Each row comes from the steps of one walk. Every step used is in the known rows, and no mark comes twice. Write the walk behind each row, first mark first.
Known rows
v z b: [-46 -33 -18  17 -48 -20  21   0  -8  19  -6  -2 -14  68  45   1  13  17
   5  -8 -54]
m g z b: [-29 -19  60 -19  -6  46   9   6  12   7 -77   8 -13  23  20  32  28  69
  14  -1 -53]
z v m g: [ 22 -15 -41 -23  39  20 -50  16   6 -18 -32  41  22  24  -2 -26   7  14
  35 -25 -46]
v z c: [-44  -2  14  32  21 -49  25  -6 -19 -13  17  -8  25   9  -5  32 -36 -29
  -6   4 -40]
g m b z v: [ 16 -55 -30  -9 -42 -23 -14 -29   2  40  -1  27 -27 -27 -30 -42  47  -7
 -14   3   5]
z c: [-28  41  44  22  29 -18   9  -7  -3 -17 -10 -24  12 -13 -13  26 -50   1
 -36  -2   7]
z v m: [ 10  -6 -51  -4   5   2 -39  26  12  -6   7  33  26   0  -6 -47  -6 -21
 -11 -13 -11]
b z v: [ 11 -11 -71  -2  -1 -24   5 -16   7  31  15  27 -10 -20  -1  10   1  23
 -34  10 -27]
c z b m: [ 14  40  37  34 -10  23  31   2  34  21 -15 -50 -32  21   9  13 -31   0
  39  33  24]
c z: [ 18   4  19  22  17  15  42  34  27 -22 -11 -47  11   9 -26  40 -35  15
  -9   8  12]
b m c z: [ 49  50  45  27  12   1  28   8  -5  -3  23 -15   7 -10 -35  35  -4  -5
  -3  23  50]
g m b z: [-19 -27   7 -39 -37 -14   9 -28  -8  14  27  12 -38 -11 -29 -24  26  18
 -13 -19  21]
v m b z c: [-55  39  20 -25  38   0  -7 -63 -41  16  38  16  14 -29 -18  -5 -63 -31
  17 -55  71]
g m: [ -7 -29  10 -15 -22 -13   1  44  21 -35   9  -5  -8  13 -20 -26  25  26
 -30  10 -17]
z b m g: [  5  49  36 -19   7  27   1 -20  14  15 -45  -6 -43  52  34  -5 -12  41
  45  11 -33]
g z b m: [-23  35  55  -6 -32  18  18   9  33  26   4  -2 -29  -5  18  10 -12  13
  -8  40  -9]
v m b: [-24  18  38 -34   3  27  -3 -10 -16   0  26  12  10   4 -14 -38 -45 -19
 -14 -52  46]
m b z v: [ 19 -11 -25  -5 -30  -9   2 -56 -16  59   5  24 -20 -27 -14  -8  -7  -3
 -35  -9   7]
g z: [-26  -1  50 -19 -10  12  28  34  27 -12  14   3  25 -25 -20  34 -17  33
 -59  17 -16]
v m b z: [-35  15 -15 -56   3  20   5 -48 -21  14  57  37   4  -9  -6 -19 -46   1
   6 -53  49]
m v z c: [-21  -2 -12  18  17 -54   8  -6 -41 -46  26 -49  14 -26  34  11 -21 -66
 -31  30 -42]
g m c z v: [ 64 -68  -9  62 -24 -22 -24  54   5  -6 -42   0  10  -3 -49   4 103  -3
 -10  32  20]

Write each row's walk
[ 37  42  17  15 -14   8  17   6  26 -18 -11 -86 -50 -12  45  -5 -11 -39
  14  52  21]  c z b m v
[-19 -37 -40   0 -44 -31  12  -9 -19 -18   4 -40 -29  26  84 -13  34 -21
 -17  11 -55]  m v z b
[ 34 -25 -44  23  29  18 -19  44  23 -14  -3  -6  36  -7 -29 -15 -10 -33
  21  -4  20]  c z v m
[ 53 -24 -16  52   8   8  16  32  28  -4 -36 -29  14 -11 -30  18  -5  -7
 -18  32  -3]  c z v
[ 16  -8  32  53 -38  11  11   7 -17  14 -49 -25  -8  45   2  38  49  33
   2 -12  46]  m c z b
[ 77  22   4  60   8 -14  -2  12  -3  20  -3   2   7 -27 -38  22  26 -30
  -5  48  29]  b m c z v
[-39  36  -1   5  33 -32  27 -40 -15  -1  20   0   1 -28  -7  43 -48  12
 -23   3  13]  b z c
[-16  11   9  24 -52 -41   5 -33 -31  36  16  28 -22  48  31   7  47  -4
  27  21 -14]  v z b m c
[ -2  -8  10  38 -14  29 -16  12 -19  -8 -19   0  14  40  10   5  40  13
  37 -31  69]  v m c z b
[ 57 -33 -37   3  64  37 -29  38  19 -21 -51  -5  38  11 -19  -3   4  -8
  64 -13 -15]  c z v m g
[-11   8  -5 -54  45  38 -20  23   3 -45 -12  27  30  31  10 -11 -19  40
  36 -44 -27]  v m g
[-47 -18  30 -40   9  61 -24  16   5 -11 -44  26  11  24  20   5  24  42
  50 -26 -25]  v m g z b
[ 16 -14 -93 -44  46  12 -40 -16  -2   5   1  57  13   4  10 -16  13  24
  53 -21 -43]  b z v m g
[ 32  66   3 -34   3 -17  12   5  13 -42  45 -36 -27 -43  32 -27 -31 -29
 -48  48 -12]  b m v
[-34  -5  43  -2   0 -30   5 -53 -21  16   9 -12 -19 -31 -43 -10  -7 -16
  -1 -12  47]  g m b z c
[   2  -13 -100  -25   12  -12  -27   -7    2    9   43   54   13  -18
    3  -19   -4    0    7  -16   -1]  b z v m
[ -6 -19  31 -11 -15  38 -29   3   2  28   6  37  20 -43 -40 -36  -1 -49
 -25 -13  24]  g z v m b
[ -2 -28 -41 -18 -14 -42  19  16 -21 -42  47 -26   1  -9  49  -5   7 -29
 -43  21 -70]  m v z
